Known rows, with every way that one mark hangs from another
[U [D [N [H P]] R]]: [-0.160 -0.629  1.461 -0.002 -1.619 -0.855  0.601 -0.132  0.059  0.357
  0.320  0.797 -1.012  2.598  0.215 -0.493 -2.403  2.186 -0.262 -0.645]
[H N [P [D U]]]: [-2.644  0.471  0.716  0.915 -0.985  0.440  0.314  2.306 -0.113  0.573
 -0.034  1.133 -1.364  1.080  0.209 -0.546 -1.911  0.602  0.283  0.073]
[N D H]: [-1.478 -0.107  0.413 -0.574  2.209 -0.642  0.189 -1.739  0.820  1.005
  0.509  1.629 -0.087  3.684  0.431 -1.202 -1.564 -0.075 -0.717 -0.546]
[U [D R]]: [ 0.143 -0.422  0.287  0.531 -1.983 -0.897  0.271 -0.026 -0.224 -0.356
  1.028 -0.233 -0.852  1.504  0.190  0.260 -1.520  1.342 -0.052  0.147]
[N [D R U] H]: [-1.936 -0.293  0.579 -1.934  2.388  0.326 -0.966 -1.271  0.494  0.311
  0.117  2.478 -0.658  5.667 -0.194 -2.092 -2.107  0.462 -2.460  0.808]
[R [D N] [H U]]: [-1.940 -1.050 -1.161 -0.809 -2.833 -2.869  1.182 -0.650  1.467 -0.245
  0.572  2.124  0.996  2.181  1.788  0.786 -0.624  2.023 -0.509 -1.000]
[R [H N P]]: [-2.460  0.034 -0.285  0.423 -1.101 -1.318  1.170  0.869  1.408 -0.284
 -0.740  0.910  0.019  0.727  0.866  0.304 -0.517  0.731 -0.179 -1.545]
[H N]: [-1.778 -0.040  0.673  1.004 -0.935 -0.287 -0.011  0.035  0.300  0.928
  0.451 -0.172 -0.657 -0.076  0.323 -1.440 -1.357  0.330  0.438 -1.439]
[N [D [R [H P]] U]]: [-2.365 -0.415 -0.588 -1.360  1.000  0.121 -0.692 -0.199  0.256 -0.981
 -0.136  1.787 -0.412  4.356  0.000 -0.847 -0.913  0.701 -3.057  0.521]
[N [D R] [H U]]: [-1.820  0.360  0.738 -1.264  2.090 -0.765 -0.002 -1.804  1.048  0.459
  0.204  2.450 -0.193  5.874  0.640 -2.029 -1.913  0.878 -2.142  0.678]
[H N U]: [-2.272  0.756  0.887  1.169 -1.014 -0.559  0.859 -0.286  0.458  0.608
  0.918  0.386 -0.864  1.479  0.555 -1.751 -1.617  0.976  0.252 -0.163]
[R D]: [-0.887 -0.455 -0.937 -0.466 -2.349 -1.340  0.357 -0.548  0.148  0.190
  0.934  0.396  0.301  1.030  1.176  0.171 -0.715  0.324  0.135 -0.481]
[D N R]: [-1.111 -1.367  0.409 -0.181 -1.249 -0.298 -0.406 -0.891  0.094  0.045
 -1.249  1.350 -0.596  2.203  0.275 -1.397 -1.358  1.689 -2.116 -1.451]
[P [H U]]: [-1.666  0.313 -0.638  1.239  0.112 -0.240  1.406 -1.055  0.965  0.336
  0.641  0.375  0.138  1.829  0.871  0.687 -0.645  0.717  0.572  0.049]
[N [D [R H] U]]: [-2.244 -0.760 -0.702 -1.262  1.067 -0.087 -0.957 -0.565  0.356 -0.783
  0.214  1.773 -0.343  4.124 -0.040 -0.863 -0.818  0.694 -2.794  0.459]
[P [D R] [H N U]]: [-2.236 -0.272 -0.011  1.170 -0.322 -0.327 -0.138  0.820  1.271  0.848
  0.445  1.866  0.139  2.152  1.431  0.332 -1.656  1.594  0.306  0.675]
[P D [H N U]]: [-2.317 -0.132 -0.174  1.930 -0.243 -0.440  0.633  0.665  1.147  1.291
  1.129  1.400  0.085  1.062  1.328  0.996 -1.430  1.139  1.519  0.388]

Rows
[-2.377 -0.741 -0.374 -1.233 -0.756  0.029 -0.963  0.487  0.565 -0.991
 -0.706  1.845 -0.788  3.108 -0.401 -1.048 -1.282  1.270 -2.406  0.551] => [D [R [H N]] U]
[-2.042 -0.744  1.222 -1.713 -0.008  0.900 -0.393 -0.195 -0.028 -0.007
 -1.514  2.753 -1.582  4.965 -0.670 -2.137 -2.538  1.937 -2.764  0.094] => [D [N [H P]] R U]
[-0.959 -0.996  0.049 -0.975 -2.000 -1.527  0.359 -0.945  0.499  0.994
  0.511  1.375  0.223  1.785  1.227 -0.576 -1.539  1.102  0.025 -1.395] => [R [D [N H]]]
[-1.408 -0.281  0.645 -1.326  2.144 -0.530 -0.601 -1.630  0.917  0.605
 -0.155  2.071 -0.028  4.801  0.541 -1.873 -1.751  0.362 -2.033 -0.209] => [N [D R] H]
[-2.650  0.423 -0.493 -0.884 -2.819 -2.504  1.243  0.905  1.727 -0.302
  0.362  1.683  0.765  2.156  2.031  0.072 -0.903  1.522 -0.201 -0.502] => [R D [H N P U]]
[-1.910 -0.293 -0.244 -0.323 -1.120 -1.323 -0.069 -0.189  1.240 -0.726
 -0.844  1.475  0.048  2.647  0.792 -0.823 -0.884  1.329 -1.851 -0.300] => [D [R [H N U]]]
[-0.008 -1.073  0.792  0.508 -2.247 -0.901  0.166 -0.222 -0.294  0.106
  0.809  0.271 -1.010  1.664  0.196 -0.168 -1.949  2.158 -0.258 -0.753] => [U [D N R]]
[-2.383 -0.857 -0.118  0.454  0.108  0.688 -1.087  1.283  0.718  0.803
  0.383  1.862 -0.384  1.984  0.526  0.211 -1.847  1.310 -0.047  0.860] => [P [D R U] [H N]]
[-1.863  0.424  0.492 -0.448  2.146 -0.860  0.781 -1.917  0.891  0.787
  0.874  1.952 -0.226  4.737  0.588 -1.331 -1.720  0.383 -0.916  0.383] => [N D [H U]]
[-2.693 -0.050 -0.388  0.418 -0.301 -1.741  0.812 -0.331  1.634 -0.047
  0.514  1.384  0.328  2.103  0.994 -0.276 -0.732  1.037 -0.591 -0.705] => [R [H [N D] U]]
[-1.576 -0.380 -0.943 -0.392 -1.017 -1.339  0.284 -0.502  1.130 -1.120
 -0.983  1.548  0.027  2.925  0.692 -0.009 -0.497  1.194 -2.085 -0.019] => [D [R [H U]]]
[-1.459 -0.913 -1.394  0.734 -1.073 -1.438  0.136  0.659  0.705 -0.518
 -0.363  2.287 -0.125  1.975  0.833  1.602 -0.736  0.909 -0.751  0.615] => [P [D [R [H U]]]]
[-1.741 -1.464 -0.583  0.956 -0.878  0.104  0.017  0.606 -0.457  0.524
  0.492  2.082 -1.213  1.299 -0.238  1.094 -1.537  0.992  0.042  0.255] => [P [D N U]]
[-2.802 -0.169 -0.633 -1.527 -2.472 -1.441  0.314  1.430  1.128 -0.411
  0.339  1.643  0.294  1.952  1.126 -0.025 -1.073  1.225 -0.508 -0.411] => [R [D U] [H N P]]
[-1.381 -0.419  0.246 -0.971 -2.081 -1.500  0.895 -0.693  0.503  0.747
  0.354  1.681  0.081  2.582  1.364 -0.686 -1.691  1.389 -0.119 -0.856] => [R [D [N [H P U]]]]
[-2.181 -0.669 -1.239  0.453 -1.009 -1.279  1.329  1.078  0.967 -0.723
 -0.825  2.016 -0.294  1.513  0.529  1.926 -0.395  0.965 -0.438 -0.522] => [R [H [P [D N U]]]]
[-0.726  0.508  0.231  0.785 -1.735 -1.066  1.255 -0.532 -0.009 -0.474
  1.242  0.436 -0.941  2.866  0.367 -0.035 -1.494  1.522 -0.253  1.155] => [H [U [D R]]]
[-1.544 -1.051 -0.014 -1.578 -1.818 -0.623 -0.039 -0.675  0.042  0.732
  0.832  1.847 -0.360  2.669  0.452 -0.793 -1.975  1.290 -0.372 -0.374] => [R [D [N H] U]]
[-0.508 -0.264  0.408  0.273 -2.158 -1.353  0.429  0.727  0.454 -0.470
  0.651  0.189 -0.586  1.654  0.575  0.217 -1.527  1.758 -0.100 -0.284] => [U [D [R [H N P]]]]
[-1.724 -0.687 -0.716 -0.711  0.761 -0.846 -0.581 -0.894  0.743 -0.513
 -0.080  1.283  0.300  3.235  0.671 -0.553 -0.516  0.528 -2.389 -0.537] => [N [D [R H]]]
[-1.983 -0.805  0.068 -0.477 -1.382 -1.136  0.671 -0.260  1.001 -0.752
 -1.771  2.277 -0.229  3.343  0.818 -0.573 -1.045  2.361 -2.520 -1.091] => [D N [R [H P U]]]
[-1.653  0.257  0.212  0.006  0.499 -0.223  1.109  0.323  0.501  0.502
 -0.518  2.039 -1.043  2.998  0.204  0.292 -1.756  0.176  0.132  0.367] => [N [H [P [D U]]]]
[-1.406 -1.083 -0.101  1.147 -0.594 -1.027  0.801 -0.117  0.384  1.124
  0.222  2.400 -0.673  1.708  0.587  0.884 -1.644  1.146  0.562 -0.281] => [P [D [N [H U]]]]
